What can hang from each mark
gobes: fegu folavad nidok
folavad: fegu gobes lila pudaz
fegu: lila nidok pudaz
pudaz: folavad lila
nidok: fegu
lila: fegu folavad

Every row comes from one small tree of marks. The marks that hang from a mark follow it in brackets, in alphabetical order. Every link used is in the known rows. Which tree was each row made from?
Known rows
gobes(fegu(nidok pudaz) folavad): [-0.41 -1.68  1.49 -0.49 -0.22  1.68 -0.36 -0.50 -0.16 -1.11 -0.63  1.38
  1.31  1.35  1.83 -0.47  2.13 -2.04  0.06 -0.86  0.56  1.38 -0.54 -0.33
  1.00  5.08 -0.28]
lila(fegu): [ 0.63 -1.18 -1.15  0.88 -0.62  1.12 -0.08 -0.24  0.01 -0.02 -0.37 -0.13
 -0.39  0.60 -1.46  1.72 -0.04 -0.63  0.40 -0.38 -0.89  0.39  0.04  0.44
 -0.61 -1.30 -0.41]
gobes(folavad(fegu(lila)) nidok): [-0.29 -1.39 -1.14  1.24  1.77  1.21 -0.42 -0.18 -1.77 -1.36 -0.50 -0.97
 -0.39  2.71  0.35 -0.25  1.66 -2.37 -0.76  0.70 -1.42  1.19  0.08 -0.97
  1.10  4.41  0.73]
pudaz(lila(folavad(gobes))): [-0.37 -1.02 -1.26 -1.01 -0.12  2.22  0.01  1.15 -1.56 -0.56 -0.66  0.49
 -0.03  1.35 -1.15  3.88  0.07 -0.43 -0.08 -0.50 -0.98  0.30  0.38  0.87
 -1.10  0.97 -1.17]
pudaz(folavad(gobes) lila(fegu(nidok))): [-1.65 -1.09 -2.85 -1.01 -0.84  2.30  0.20  1.13 -2.36  0.10 -1.02  0.62
  1.84  1.69 -0.78  3.40  1.47 -0.49  1.48 -1.04 -0.84  0.75  2.21  1.38
 -1.95  1.67 -2.96]
lila(fegu folavad): [ 1.23 -0.93 -2.82  0.78 -0.59  1.35  0.18  0.15 -1.16 -0.50  0.32  0.48
 -1.09  0.25 -1.91  3.37  0.37 -0.77 -0.01 -0.98 -0.89  0.74 -0.52  0.94
 -1.08 -1.85 -0.58]
pudaz(lila(fegu(nidok) folavad)): [ 0.26 -1.02 -2.53  0.28  0.26  1.86 -0.27 -0.06 -2.54 -0.32 -0.37  0.97
  1.39  0.55 -0.47  4.50  1.12 -1.66  0.86 -1.15 -0.41  0.69  0.44  1.42
 -1.59  0.98 -1.66]
folavad(gobes lila pudaz): [ 0.04 -1.33 -2.04 -0.56 -0.42  2.36 -0.36  0.92  1.22 -0.42 -1.88  1.51
 -1.12  3.48 -1.55  1.44 -1.23 -1.46  1.70  0.15 -2.24  0.19 -0.28 -1.03
  0.97  3.04 -1.21]
pudaz(folavad lila): [-1.81 -1.18  1.22 -1.18 -0.52  1.29  0.16  0.43 -2.01  0.25 -0.74 -0.22
  1.44  1.24  0.53  1.91 -0.17  0.93  0.52 -0.06 -0.91  0.48  0.54  1.70
 -0.08  0.64 -2.01]
lila(fegu(pudaz) folavad(gobes)): [ 1.50 -1.24 -3.04 -0.09 -1.04  2.48  0.41  1.27 -0.57 -0.86 -0.92  1.51
 -0.84  1.94 -2.39  3.73  0.76 -0.17  1.20 -1.77 -0.41  1.04 -0.23  0.43
 -2.10 -0.52 -1.34]
gobes(fegu(pudaz(folavad lila)) nidok): [-1.03 -1.71  0.32  0.33 -1.13  1.86  0.03 -0.22 -1.83 -0.85 -1.80 -0.66
  1.73  0.92  2.04  1.43  2.43 -0.53  0.96 -0.48 -0.63  0.89  0.29  1.83
 -1.41  3.92 -1.40]
folavad(gobes(fegu nidok) pudaz): [ 0.16 -1.70 -2.75  1.29 -0.85  2.68 -0.17  0.12  0.97 -1.00 -1.75 -0.36
 -1.03  0.97 -1.22  1.37  1.66 -2.35  0.33 -0.42 -1.88  0.23  0.97 -0.18
 -1.91  4.06 -0.11]
nidok(fegu): [ 0.72 -1.39  0.64  0.92 -1.03  1.03 -0.13 -0.11  0.86  0.46 -0.28  0.90
  0.41  0.97  0.29  1.32 -1.39  1.28  1.27 -1.99 -0.21  0.88  0.38 -0.16
 -1.14 -0.93  0.10]
pudaz(folavad): [-0.59 -1.21  1.29 -0.39 -0.87  1.02  0.14  0.55 -0.79  0.24  0.01  0.08
  0.37  1.17  0.65  0.01 -0.43  0.79 -0.03  0.08 -0.81  0.55 -0.45  0.86
  0.31 -0.69 -1.39]
pudaz(folavad(fegu(nidok)) lila): [-2.25 -1.34 -1.23  0.07  0.96  1.89 -0.34  0.05 -2.47  0.02 -0.50  1.06
  2.60  1.68  1.00  2.08  0.52 -0.47  0.38 -0.10 -0.46  1.07  1.02  0.89
 -0.94  3.40 -1.85]
folavad(fegu(lila nidok)): [-0.20 -1.68 -0.79  0.91  1.06  1.59 -0.88 -0.78 -0.62 -0.38 -0.29  1.26
  1.99  3.14  1.60  0.38 -0.21 -1.47  0.37 -0.20 -0.40  0.81 -0.52 -1.16
  1.57  1.89 -0.40]
folavad(fegu gobes(nidok) lila pudaz): [-0.12 -1.60 -5.47  1.52  1.53  2.88 -0.69  0.48  0.08 -0.98 -2.16  0.96
 -1.34  3.66 -1.83  1.88 -0.02 -2.97  1.12  0.84 -2.77  0.64  0.68 -1.50
 -1.37  6.32 -0.24]
pudaz(lila(folavad(fegu(nidok)))): [-0.50 -1.26 -2.23  0.46  1.71  2.12 -0.43 -0.18 -2.29 -0.62 -0.33  1.19
  1.55  1.25  0.35  3.59  0.35 -1.53 -0.28 -0.37 -0.31  0.81  0.20  0.58
 -1.49  2.98 -0.82]
lila(fegu folavad(pudaz)): [ 1.18 -1.08 -3.23  1.36 -0.75  1.71  0.23 -0.04 -0.37 -0.67 -0.16  0.74
 -1.30  0.18 -2.83  3.62  0.35 -1.10  1.04 -1.49 -1.23  0.74 -0.42  0.66
 -1.62 -0.38 -1.05]
gobes(folavad nidok(fegu(lila pudaz))): [ 0.94 -1.63  0.98  0.62 -0.36  1.20 -0.09  0.24 -1.09 -0.88 -1.09  0.21
  0.99  3.02  1.27  0.54  1.45  0.13  2.17 -2.01 -0.13  1.71  0.20 -0.82
  0.11  3.19 -0.35]
lila(folavad): [ 1.07 -1.06 -0.15  0.25 -0.09  1.33 -0.17  0.40 -0.90 -0.45  0.20  0.57
 -0.71  0.67 -0.23  1.73 -0.45 -0.36 -0.74 -0.36 -0.72  0.50 -1.24  0.49
 -0.20 -0.91 -0.09]
folavad(fegu pudaz(lila)): [-1.53 -1.57 -1.67  1.36  1.29  2.17 -0.42 -0.83  0.20 -0.52 -1.38  0.73
  0.66  1.51 -1.54  2.34 -0.74 -1.16  0.95 -0.09 -1.39  0.50  0.75 -0.11
 -1.26  4.19 -0.27]
fegu(lila pudaz(folavad(gobes(nidok)))): [ 0.00 -1.73  0.73 -1.01 -1.40  2.02  0.17  1.38 -1.25 -0.57 -1.70  0.46
  1.64  4.30  1.59  0.41  1.17  0.85  2.24 -0.95 -0.79  0.88 -0.56  0.08
  0.88  1.11 -2.14]
folavad(gobes lila): [ 0.33 -1.22 -1.30 -1.22 -0.45  1.87 -0.49  1.10  0.35 -0.09 -1.28  1.16
 -0.93  3.50 -0.51  1.28 -1.20 -1.07  0.44  0.71 -1.77  0.26 -0.38 -0.88
  1.02  1.46 -0.72]
pudaz(folavad(gobes(nidok) lila(fegu))): [-0.06 -1.03 -4.05 -0.13 -1.05  1.90  0.05  1.54 -2.05 -0.26 -1.34 -0.15
 -0.87  2.81 -1.19  2.08  1.12 -1.34  1.13  0.05 -2.18  0.90  0.59  0.45
 -0.86  1.71 -2.05]

Which tree is each row?
[ 1.41 -1.26 -0.13  0.84 -1.69  1.16 -0.15  0.47 -0.92 -0.27  0.47  1.03
  0.55  1.96  0.51  2.71 -1.05  1.13  1.63 -2.92 -0.29  1.29 -0.58 -0.14
  0.29 -2.18 -0.66] : nidok(fegu(lila(folavad)))
[-0.51 -1.81 -3.14  0.85  0.72  2.88 -0.60  0.23  0.53 -0.84 -1.02  1.83
  1.26  3.85 -0.54  1.49 -0.06 -1.85  1.77 -0.99 -1.21  0.78  0.54 -1.75
  0.59  4.16 -1.17] : folavad(fegu(lila nidok) gobes pudaz)
[ 0.94 -1.95  2.76 -0.86 -0.30  1.71 -0.47 -0.39 -0.26 -0.36 -1.25  1.84
  3.36  3.88  3.21 -0.13  0.08 -0.11  2.52 -1.23  0.49  0.63 -1.47 -0.68
  2.32  1.31 -1.75] : fegu(lila nidok pudaz)
[-0.54 -1.37 -1.53  0.70 -0.19  2.12 -0.23 -0.84 -0.39 -0.19 -1.43  0.93
  1.69  0.72 -1.00  3.29  0.72 -1.57  2.37 -1.13 -0.70  0.27  1.10  0.63
 -1.27  2.99 -1.80] : folavad(pudaz(lila(fegu(nidok))))
[-0.45 -1.67  2.99 -1.19 -1.67  1.20  0.21  0.46 -1.01 -0.22 -0.94  0.83
  2.14  3.63  2.05  0.17 -0.32  1.56  2.21 -1.03 -0.11  0.93 -1.57  0.33
  2.60 -0.66 -2.20] : fegu(lila pudaz(folavad))
[ 0.28 -1.55  0.74 -0.27 -1.71  1.44  0.12  0.67 -0.22  0.41 -1.12  2.12
  1.35  3.04  1.17  1.22 -1.36  2.00  3.06 -2.11 -0.13  1.72 -0.42 -0.03
 -0.21  0.65 -1.63] : nidok(fegu(pudaz(folavad(lila))))
[ 0.21 -1.68  1.45  0.03 -0.79  1.64 -0.01 -0.01  0.15  0.34 -1.41  1.56
  2.10  1.93  0.77  2.46 -0.93  1.90  2.86 -2.36  0.44  1.11  0.73  0.26
 -1.87  0.94 -0.94] : nidok(fegu(pudaz(lila)))
[-1.02 -1.58 -0.98  0.73  1.40  1.71 -0.58 -0.46 -0.61 -1.16 -0.33  0.91
  0.79  2.99 -0.06  0.35  0.94 -2.35  0.79 -0.53 -0.63  1.32 -0.21 -1.53
  2.23  5.61 -0.53] : gobes(folavad(fegu(lila nidok) pudaz))
[-0.95 -1.04 -1.14 -1.53 -1.06  1.73 -0.02  1.71 -0.92  0.07 -0.76  0.88
 -0.44  3.35 -0.06  1.10 -0.81 -0.12  0.65  0.34 -1.73  0.72 -0.30  0.02
  1.07  0.89 -1.91] : pudaz(folavad(gobes lila))
[ 1.03 -1.50 -0.43  0.36 -0.18  1.90 -0.56 -0.07 -1.11 -0.77 -0.14  1.75
  1.68  2.47  1.30  1.63  0.35 -1.47  1.82 -1.60 -0.58  0.56 -1.57 -0.30
  1.69  1.13 -1.74] : fegu(lila(folavad(pudaz)) nidok)
[ 0.17 -0.90 -2.26  0.20 -0.35  1.51  0.17  0.09 -2.19 -0.43 -0.39  0.21
  0.08  0.33 -1.64  4.70  0.57 -0.77  0.45 -0.86 -0.73  0.66  0.21  1.63
 -1.41 -0.34 -1.20] : pudaz(lila(fegu folavad))
[-1.81 -1.57 -3.37  0.71  0.86  2.92 -0.22  0.35  0.36 -0.63 -1.76  1.10
  0.02  2.28 -2.72  3.28 -0.29 -1.10  0.79 -0.15 -1.55  0.49  1.80 -0.55
 -1.87  4.55 -0.63] : folavad(fegu gobes pudaz(lila))
[ 0.61 -1.60  0.96 -1.01  0.59  2.32 -0.38  0.02 -1.80 -0.47 -1.26  2.40
  2.99  2.00  1.95  2.57  0.70 -0.33  1.76 -1.15  0.54  0.75 -0.63  0.69
 -1.01  2.74 -1.83] : fegu(nidok pudaz(lila(folavad)))
[ 0.30 -1.13 -3.21  1.09  0.96  1.42 -0.22 -0.01 -1.22 -1.06 -1.42 -0.30
 -1.76  2.12 -1.80  1.62  1.78 -3.40  1.36  0.42 -2.29  0.97  0.15 -0.51
  0.22  5.66 -0.62] : gobes(folavad(lila(fegu) pudaz) nidok)
[ 1.21 -1.23 -5.02  0.73 -0.44  2.89 -0.10  0.85 -0.53 -0.72 -0.67  1.94
 -0.38  1.16 -2.53  4.10  1.28 -2.03  1.48 -1.99 -1.00  0.79  0.61 -0.04
 -2.48  1.69 -1.83] : lila(fegu(nidok) folavad(gobes pudaz))
[ 1.78 -1.22 -3.11  0.85 -0.43  2.22 -0.05  1.41 -0.91 -0.58 -0.55  0.59
 -1.03  1.33 -0.84  2.86  0.70 -0.22  0.25 -1.85 -1.08  0.97  0.88  0.04
 -3.61  0.48 -0.20] : lila(folavad(gobes(nidok(fegu))))
[-0.61 -1.64  2.41 -0.77 -1.32  1.29 -0.04 -0.23 -0.48 -1.46 -0.46  0.17
  0.56  2.46  1.48 -0.08  1.36 -1.11  0.44 -0.81  0.23  1.39 -1.45 -0.32
  3.45  2.81 -0.24] : gobes(fegu(lila pudaz) folavad)
[-1.75 -1.61  1.42 -0.59 -1.66  1.78  0.24 -0.05 -1.12 -0.49 -1.11  0.38
  1.82  1.06  1.23  1.58  0.78  0.29  1.04 -0.76  0.01  1.02 -0.17  1.67
  0.17  2.10 -1.53] : gobes(fegu(pudaz(folavad lila)))
[-0.87 -1.58  0.79 -0.59 -1.89  1.56 -0.03  0.01 -0.47 -0.45 -1.02  1.09
  0.76  2.11  1.70  0.52  0.12 -0.40  0.96 -0.15 -0.64  1.18 -1.42  0.65
  1.56  1.95 -1.36] : gobes(fegu(pudaz(folavad(lila))))
[-1.19 -1.07 -0.86 -0.01  0.04  1.38  0.10 -0.12 -0.74 -0.76 -0.89 -0.01
 -0.42  0.84 -2.45  2.74  1.11 -1.57  1.04 -0.62 -0.94  0.82  1.12  0.33
 -0.02  3.90 -1.03] : gobes(folavad(pudaz(lila(fegu))))
[-0.27 -1.22 -1.03 -0.10  0.19  1.74 -0.31 -0.60 -1.42  0.15 -0.95  0.62
  2.05  0.78 -0.01  3.07  0.80 -1.34  1.37 -0.59 -0.53  0.36  1.01  0.99
 -1.03  1.52 -1.54] : pudaz(lila(fegu(nidok)))
[ 0.08 -1.49  0.72  0.40  0.65  1.48 -0.12  0.30 -1.24 -0.60 -1.60  0.15
  1.03  1.81  0.79  1.69  1.69  0.14  1.79 -1.49 -0.15  1.58  1.39  0.12
 -2.21  4.88 -0.27] : gobes(folavad nidok(fegu(pudaz(lila))))
[-0.99 -1.41 -1.49  0.05 -1.98  1.77  0.04  1.13 -1.54 -0.76 -0.81 -0.93
  0.13  2.13  0.96  0.55  1.71 -0.79  0.08 -0.50 -1.63  0.85  0.26  0.63
  0.33  1.33 -1.37] : pudaz(folavad(gobes(fegu(lila) nidok)))
[ 0.52 -1.31  0.16  0.91  0.02  0.82 -0.25  0.25 -1.23 -0.69 -0.40 -0.67
  0.06  2.06  1.03  0.56  1.37 -0.54  1.00 -1.54 -0.72  1.50  0.72 -0.68
  0.43  2.53  0.14] : gobes(folavad nidok(fegu(lila)))
[ 0.18 -1.80  2.09 -1.16  0.59  2.13 -0.54 -0.46 -0.59 -0.15 -1.76  2.02
  3.63  2.39  2.29  1.62  0.44 -0.17  2.13 -0.65  0.60  0.34 -0.09  0.31
 -0.50  3.31 -1.76] : fegu(nidok pudaz(lila))
[-0.20 -1.80  0.76 -1.54 -0.67  2.49 -0.10  1.15 -0.65 -0.10 -1.41  2.43
  2.55  3.12  1.78  0.20  0.81  0.53  1.80 -1.04  0.30  0.90  0.08  0.01
 -0.76  2.29 -2.56] : fegu(nidok pudaz(folavad(gobes)))
[-1.24 -1.47 -0.72  0.84  0.99  1.41 -0.24 -0.32 -0.31 -1.30 -0.27  0.29
 -0.50  2.74 -1.13  0.28  0.14 -1.71  0.36 -0.25 -0.98  1.22 -0.26 -1.36
  2.29  4.23 -0.03] : gobes(folavad(fegu(lila) pudaz))
[-0.05 -1.73 -0.44  0.64  1.84  1.53 -0.38 -0.11 -1.66 -1.45 -1.21 -0.14
  0.28  3.43  0.95 -0.25  1.83 -1.58  0.30  0.35 -0.66  1.58 -0.24 -1.13
  0.74  5.20  0.34] : gobes(folavad(fegu(lila pudaz)) nidok)
[-0.59 -1.87  1.74 -0.61 -1.99  1.74 -0.26 -0.19 -1.09 -0.61 -0.59  1.30
  3.20  2.69  3.53 -0.12  1.33 -0.45  1.75 -1.48  0.40  1.25 -1.27  0.47
  2.51  1.75 -2.10] : gobes(fegu(lila nidok pudaz(folavad)))
[ 1.89 -1.40 -3.30 -0.20 -0.41  2.79  0.09  1.09 -1.04 -0.84 -0.77  2.38
  0.71  2.13 -1.20  3.39  1.60 -1.00  1.59 -1.95  0.12  1.16 -0.06  0.13
 -2.31  0.98 -1.91] : lila(fegu(nidok pudaz) folavad(gobes))
[ 0.63 -1.08 -2.72  0.52 -0.23  2.30 -0.05  1.24 -1.86 -0.62 -1.06  0.23
  0.22  1.22 -0.82  4.41  0.81 -0.01  0.95 -1.73 -1.04  0.89  1.67  0.79
 -3.59  1.85 -0.80] : pudaz(lila(folavad(gobes(nidok(fegu)))))
[ 0.90 -1.33 -0.67  1.17 -1.72  1.51 -0.07  0.15 -0.12 -0.26  0.02  1.37
  0.41  1.95 -0.25  2.91 -0.95  0.82  2.51 -3.23 -0.52  1.22 -0.57 -0.32
  0.19 -0.82 -0.90] : nidok(fegu(lila(folavad(pudaz))))
[-0.44 -1.36 -3.21  1.50  2.39  1.69 -0.59 -0.22 -1.08 -1.39 -1.47 -0.04
 -1.58  2.81 -1.01  0.76  1.10 -3.44  0.11  1.28 -2.30  1.25  0.24 -1.37
  0.35  7.88  0.31] : gobes(folavad(fegu lila pudaz) nidok)
[ 0.05 -1.60 -3.21  1.14  0.83  2.27 -0.43  0.49 -0.65 -0.94 -1.10 -0.35
 -0.14  3.61 -0.11  1.04  0.62 -1.59 -0.01  0.26 -1.75  0.67  0.49 -1.21
 -0.36  2.68  0.14] : folavad(fegu(lila) gobes(nidok))
[-0.40 -1.01 -1.81  0.19  0.31  1.30 -0.11  0.08 -0.31 -0.76 -0.92  0.48
 -1.59  2.13 -2.36  1.77  0.36 -2.35  1.38 -0.12 -1.63  1.09 -0.23 -0.71
  1.59  3.86 -0.84] : gobes(folavad(lila(fegu) pudaz))
[-1.19 -1.05 -3.63 -0.25 -0.77  2.07  0.34  1.37 -2.63 -0.20 -1.61 -0.80
  0.50  1.40 -1.51  3.76  2.09 -0.54  1.00 -0.60 -1.66  0.65  2.37  1.71
 -2.70  1.77 -2.22] : pudaz(folavad(gobes(nidok)) lila(fegu))
[-1.40 -1.10 -1.18 -0.55 -0.45  1.63 -0.08  0.13 -2.56  0.20 -0.67  0.66
  2.34  0.92  0.19  2.93  1.24 -0.56  1.42 -0.94 -0.48  0.83  1.26  1.82
 -1.04  1.13 -2.76] : pudaz(folavad lila(fegu(nidok)))
[-0.67 -1.71 -1.25  1.67  0.37  1.71 -0.35 -0.68  0.55 -0.85 -0.78  0.66
  0.38  2.83 -0.59  0.95 -0.92 -0.88  1.24 -0.62 -1.39  0.66 -0.54 -1.07
  1.72  2.07 -0.24] : folavad(fegu(lila) pudaz)
[-0.39 -1.33 -0.05  0.75 -0.43  0.96 -0.35 -0.42 -1.61 -1.55 -0.38 -1.81
 -0.49  1.44  1.48 -0.05  2.67 -2.80 -0.80  0.02 -1.06  1.03 -0.39 -0.09
  2.21  3.83  0.41] : gobes(fegu(lila) folavad nidok)
[ 0.21 -1.58 -0.58 -1.23 -0.72  2.17 -0.04  1.53 -1.15 -0.40 -2.14  1.10
  0.50  3.95  0.90  0.49  0.51  0.00  1.85  0.13 -1.30  0.92 -0.54  0.09
 -0.46  2.93 -2.08] : fegu(pudaz(folavad(gobes(nidok) lila)))
[ 0.55 -1.64 -1.20  0.03 -0.53  2.53 -0.08  1.05 -0.20 -0.13 -2.28  0.73
  1.06  2.45  0.05  2.70  0.66  0.67  2.23 -1.76 -0.66  0.79  1.86 -0.03
 -3.75  2.94 -0.77] : folavad(gobes(nidok(fegu(pudaz(lila)))))
[-1.03 -1.59  0.27  0.36 -0.78  1.63 -0.49 -0.64 -0.40 -1.39 -0.19  0.54
  0.89  1.70  1.11  0.04  1.91 -2.76  0.85 -1.26 -0.44  1.13 -0.47 -0.74
  3.21  5.03 -0.88] : gobes(fegu(lila nidok) folavad(pudaz))
[-0.51 -0.92 -1.66 -0.45 -1.14  1.13  0.10  0.50 -1.70  0.14 -0.45  0.58
 -0.25  2.12 -0.61  1.63 -0.26 -0.50  1.21 -0.05 -1.58  1.03 -0.66  0.80
  1.09 -0.15 -2.05] : pudaz(folavad(lila(fegu)))
[ 0.57 -0.95 -4.59  0.37 -0.15  2.35  0.03  0.99 -2.60 -0.76 -1.18 -0.37
 -0.47  0.85 -2.11  5.18  1.88 -1.63  0.49 -0.72 -1.49  0.54  1.50  1.42
 -3.23  1.38 -1.33] : pudaz(lila(fegu folavad(gobes(nidok))))
